Known rows, with every way that one mark hangs from another:
(dazoriz (gozi domisof rinunu) tolot): [-2.257,2.684,-0.687,0.121,1.274,1.538,2.591,5.998,-1.310,-1.291,-0.373,1.132,-2.072,-2.302,-0.804,2.687,1.826,-1.966,3.114,-0.460,-1.109,1.760,-0.189]
(sanuz botev (gozi (dazoriz tolot) (domisof (rara tobezon)) rinunu)): [-1.563,6.065,1.861,-0.234,1.608,0.733,4.050,2.543,0.301,-2.154,1.690,2.602,-1.368,-3.826,3.436,3.789,3.825,0.079,-2.665,1.860,0.456,1.724,-2.807]
(sanuz gozi): [0.595,0.424,0.220,1.744,0.438,0.716,0.360,-1.078,0.200,-0.070,0.960,0.653,-0.085,-0.340,1.913,-0.560,1.052,-0.433,-1.308,0.714,1.584,0.062,-1.824]
(rara (domisof tolot)): [0.904,1.586,0.235,-0.024,2.309,0.081,0.122,-0.448,0.709,-1.403,0.288,-0.585,0.496,-1.283,1.125,0.012,-1.673,0.109,-1.791,-1.565,-0.082,1.941,0.453]
(domisof (rara tobezon)): [0.133,0.644,0.479,-2.243,0.865,0.941,-0.412,0.852,0.503,-2.756,0.426,0.312,0.179,-0.922,2.912,1.560,-1.117,-0.514,-0.457,-0.375,-1.841,0.094,0.057]
(domisof tolot): [0.661,0.333,0.684,-2.279,2.080,-0.700,-1.618,-0.518,0.529,-1.976,0.180,0.318,-0.815,-1.320,-0.394,0.481,0.733,0.427,-1.973,-1.029,1.387,0.371,1.476]
(gozi dazoriz domisof rinunu): [-2.268,4.256,0.888,-1.456,0.897,-3.119,5.170,6.377,-0.759,-0.119,0.060,4.038,-0.761,-2.836,0.441,2.707,2.972,1.955,-0.977,1.247,-2.383,1.692,-0.061]
(sanuz (gozi (domisof tolot))): [0.592,1.328,-0.425,0.182,2.398,-0.511,1.270,-0.381,0.596,-1.064,0.497,2.074,-0.746,-1.782,1.981,0.825,2.818,0.169,-2.028,0.243,2.104,1.506,-1.389]
(tobezon (gozi (dazoriz tolot)) rara): [-1.123,-1.232,-1.126,-1.710,1.107,0.686,-0.667,1.712,-1.248,0.443,1.990,-0.528,3.307,-3.959,1.770,0.464,2.002,-0.883,1.154,-0.242,0.071,0.529,-2.099]
(tobezon (gozi dazoriz rinunu) (rara (domisof tolot))): [-0.902,0.977,0.142,-2.226,2.816,-1.307,0.075,3.018,-1.067,-1.124,1.894,0.357,3.700,-5.297,2.459,0.186,1.982,1.641,-1.666,-0.810,-1.334,1.474,-2.169]
(gozi rinunu): [-1.405,1.597,1.459,-0.747,0.462,-0.830,0.743,2.753,-0.332,-0.777,0.420,1.373,-0.433,-0.969,-0.697,0.439,0.676,0.898,-0.975,0.339,-1.317,-0.280,0.200]
(gozi dazoriz (domisof rara tolot) rinunu): [-2.109,5.087,1.617,-4.544,3.487,-3.627,3.833,6.550,0.130,-3.237,0.742,4.697,-1.247,-4.521,0.334,4.188,4.076,2.735,-2.619,0.030,-1.527,1.423,0.838]
(tobezon (gozi (dazoriz tolot))): [-2.380,0.397,-0.265,-1.121,0.435,0.123,0.188,2.216,-0.390,-0.090,1.093,0.801,0.817,-2.906,1.385,0.580,1.545,-1.781,0.770,0.428,-0.016,0.992,-1.070]
(tedon rinunu): [-0.199,-0.202,-0.266,-0.738,0.120,-0.398,-0.283,0.215,1.561,0.090,1.631,-0.043,1.159,0.085,1.174,-1.361,0.806,1.418,-1.538,-2.615,0.097,-0.824,0.410]
(rara (domisof tolot) (tobezon (gozi rinunu))): [-0.259,1.487,0.851,-1.791,2.373,0.243,-1.014,1.174,0.376,-3.017,0.379,0.036,1.058,-3.344,4.732,-0.020,-2.009,-1.062,-2.389,-0.933,-2.609,3.057,-0.533]
(mapi tolot): [0.452,-0.262,-0.278,-0.446,-0.302,1.692,-0.866,1.465,0.250,0.614,1.375,-1.278,0.718,0.089,0.422,0.341,0.083,0.095,-0.923,-0.556,2.721,1.872,0.566]
(domisof (rara (tobezon (gozi dazoriz rinunu))) tolot): [-0.946,1.864,1.841,-5.511,3.208,-1.005,-1.391,2.764,0.610,-4.995,1.133,2.013,-0.166,-4.372,3.262,2.214,1.395,0.223,-2.791,-0.671,-1.230,0.773,0.489]
(sanuz (gozi (domisof rara tolot))): [0.180,1.836,-0.288,-0.749,3.097,-0.464,1.307,0.134,1.028,-2.350,0.892,2.458,-0.568,-2.270,2.147,1.598,3.215,0.516,-2.128,-0.041,1.849,1.067,-1.616]
(gozi dazoriz (domisof (rara tobezon) tolot) rinunu): [-1.551,5.040,1.844,-5.029,3.229,-2.914,3.593,6.636,0.050,-3.848,0.549,4.539,-1.319,-4.658,2.395,4.478,2.649,1.767,-2.935,0.177,-2.722,2.137,1.121]
(tobezon (gozi dazoriz domisof rinunu) rara): [-2.159,0.478,-1.067,-2.237,1.573,-2.347,1.994,4.356,-1.454,0.208,1.041,2.132,3.077,-4.969,1.704,1.163,4.480,1.850,0.246,0.612,-1.633,1.252,-3.085]

Rows:
[-3.560,5.197,1.010,-2.859,2.451,-1.303,4.995,7.687,-0.117,-1.954,1.398,4.141,-0.899,-3.987,0.246,4.661,2.587,0.261,-0.283,0.316,-2.325,1.494,0.436] | (gozi (dazoriz tolot) (domisof rara) rinunu)
[0.656,0.419,-0.121,-1.237,2.029,0.800,-1.497,-0.500,0.566,-2.576,0.134,-0.939,1.368,-2.696,5.196,-0.371,-2.478,-1.658,-1.721,-1.230,-1.749,3.281,-0.764] | (rara (domisof tolot) (tobezon gozi))
[1.872,-0.263,-0.718,-0.637,2.423,0.677,-0.791,-0.851,-0.303,-0.625,1.130,-1.747,2.836,-2.045,1.242,-0.086,-0.835,0.975,-1.054,-1.973,0.066,1.040,-0.622] | (tobezon (rara (domisof tolot)))
[-0.940,6.057,2.123,-1.220,2.754,-1.645,3.365,1.615,0.543,-2.717,1.213,3.220,-1.501,-4.222,1.804,3.183,6.137,2.676,-4.329,1.557,2.038,1.220,-2.701] | (sanuz botev (gozi dazoriz (domisof rara tolot) rinunu))
[-0.822,-2.152,-2.913,-1.171,1.422,-0.632,-0.187,0.362,-0.745,0.509,0.441,0.007,3.515,-3.204,1.598,0.044,3.424,0.689,1.453,-0.191,-0.200,1.088,-3.574] | (tobezon (gozi domisof) rara)
[-0.014,3.194,-0.138,1.301,1.281,0.453,2.188,-2.065,1.036,-1.174,0.484,1.079,-0.593,-1.650,2.005,1.719,4.496,1.287,-1.871,1.374,2.607,0.843,-4.115] | (sanuz botev (gozi (domisof rara)))
[-1.106,2.991,-0.030,-2.175,2.615,-1.018,1.777,5.292,-0.746,-3.525,-0.932,2.071,-1.928,-3.040,-0.370,2.719,3.732,1.254,0.782,-0.788,-0.891,1.002,-0.393] | (dazoriz (gozi (domisof rara tolot) rinunu))
[-3.171,1.524,-1.298,-2.171,1.779,-0.764,2.102,3.755,0.154,-1.161,0.907,2.353,0.786,-3.964,1.756,2.459,3.184,-1.065,1.151,0.275,-0.644,1.765,-1.789] | (tobezon (gozi (dazoriz tolot) (domisof rara)))
[-0.570,5.611,1.964,-0.139,1.945,-1.649,3.372,1.192,0.257,-1.409,0.896,2.861,-1.661,-3.719,1.599,2.409,5.692,2.306,-4.207,1.831,2.284,1.683,-2.594] | (sanuz botev (gozi dazoriz (domisof tolot) rinunu))
[-1.284,0.812,-0.670,-1.799,0.405,0.334,1.212,2.643,-0.293,-0.875,0.205,1.243,0.419,-3.006,4.556,1.706,0.086,-2.566,0.546,0.596,-2.204,2.851,-0.882] | (rara (tobezon (gozi (dazoriz tolot) domisof)))
[0.328,1.250,-1.333,-0.518,1.476,-0.315,1.130,2.563,-0.862,-1.656,-1.652,0.651,-1.707,-1.723,0.055,1.513,2.853,0.178,1.628,-0.703,0.411,1.727,-0.329] | (dazoriz (gozi (domisof tolot)))
[-1.294,1.759,0.608,-3.327,1.421,-1.669,0.955,3.641,-0.299,-2.227,0.028,2.541,0.028,-3.977,4.113,1.658,1.458,-0.415,-1.558,0.662,-2.569,2.643,-0.551] | (rara (tobezon (gozi dazoriz (domisof tolot) rinunu)))
[0.168,4.166,0.386,1.831,0.246,-0.488,3.806,-0.657,0.068,0.462,0.438,1.558,-0.748,-2.070,2.466,1.728,4.684,1.378,-2.229,2.250,2.428,1.601,-3.638] | (sanuz botev (gozi dazoriz domisof))
[1.873,1.498,0.602,-0.845,1.875,1.078,-0.402,-0.331,0.560,-2.416,0.054,-1.013,0.401,-1.492,4.411,0.394,-3.780,-1.199,-2.258,-1.430,-1.932,3.013,0.922] | (rara (domisof tolot) tobezon)
[-0.242,-0.335,-0.854,-2.465,1.379,-0.363,-0.769,0.512,0.297,-1.989,-0.519,0.868,0.280,-2.610,4.068,0.771,0.528,-1.335,-0.553,0.036,-1.396,2.529,-0.885] | (rara (tobezon (gozi (domisof tolot))))
[-0.646,2.941,0.119,-2.569,2.388,-0.501,1.472,5.302,-0.837,-4.054,-1.046,1.936,-1.988,-3.191,1.328,2.896,2.657,0.598,0.603,-0.584,-1.817,1.639,-0.117] | (dazoriz (gozi (domisof (rara tobezon) tolot) rinunu))
[-2.198,1.880,0.267,-2.306,0.682,-0.205,1.688,4.390,-0.558,-1.352,0.428,2.160,0.122,-3.575,4.083,1.965,0.487,-1.956,-0.070,0.858,-3.075,2.657,-0.803] | (rara (tobezon (gozi (dazoriz tolot) domisof rinunu)))
[-0.716,2.513,-0.149,-1.158,1.867,-1.088,1.692,4.716,-1.152,-2.289,-1.318,1.745,-2.088,-2.600,-0.560,1.908,3.381,0.891,0.882,-0.348,-0.645,1.508,-0.175] | (dazoriz (gozi (domisof tolot) rinunu))
[-1.906,3.005,0.502,-2.666,1.917,-1.258,2.884,4.746,0.253,-2.711,0.019,3.164,-0.520,-2.403,1.893,3.086,1.310,0.909,-0.805,0.304,-3.341,1.420,-0.466] | (gozi (domisof (rara tobezon)) rinunu)
[-1.141,-0.065,0.620,-1.712,0.049,0.104,-1.130,1.616,-0.318,-1.629,0.183,0.679,0.587,-2.085,3.537,-0.044,-0.365,-1.312,-0.468,0.534,-2.563,1.156,-1.070] | (rara (tobezon (gozi rinunu)))
[-1.353,3.317,1.084,-4.520,3.549,-1.799,1.595,4.321,0.705,-4.308,0.190,3.321,-1.235,-3.495,1.555,3.455,1.993,1.260,-2.275,-0.526,-2.148,1.701,0.675] | (gozi (domisof (rara tobezon) tolot) rinunu)
[-2.943,5.089,1.279,-3.386,2.148,-0.764,4.667,7.701,-0.185,-2.586,1.287,3.967,-0.990,-4.138,2.326,4.909,1.167,-0.567,-0.577,0.430,-3.559,2.184,0.711] | (gozi (dazoriz tolot) (domisof (rara tobezon)) rinunu)
[-1.787,1.987,0.430,0.216,0.680,2.429,0.600,4.994,-1.374,-1.513,0.265,-0.096,-1.942,-1.812,-0.993,1.625,0.527,-2.354,2.654,-0.695,-0.726,0.490,0.384] | (dazoriz (gozi rinunu) tolot)
[-1.162,0.668,0.080,-2.973,1.648,-0.850,-0.349,2.194,0.103,-2.448,-0.227,1.767,0.029,-3.214,3.651,1.011,1.017,-0.791,-1.169,0.233,-2.100,2.346,-0.807] | (rara (tobezon (gozi (domisof tolot) rinunu)))
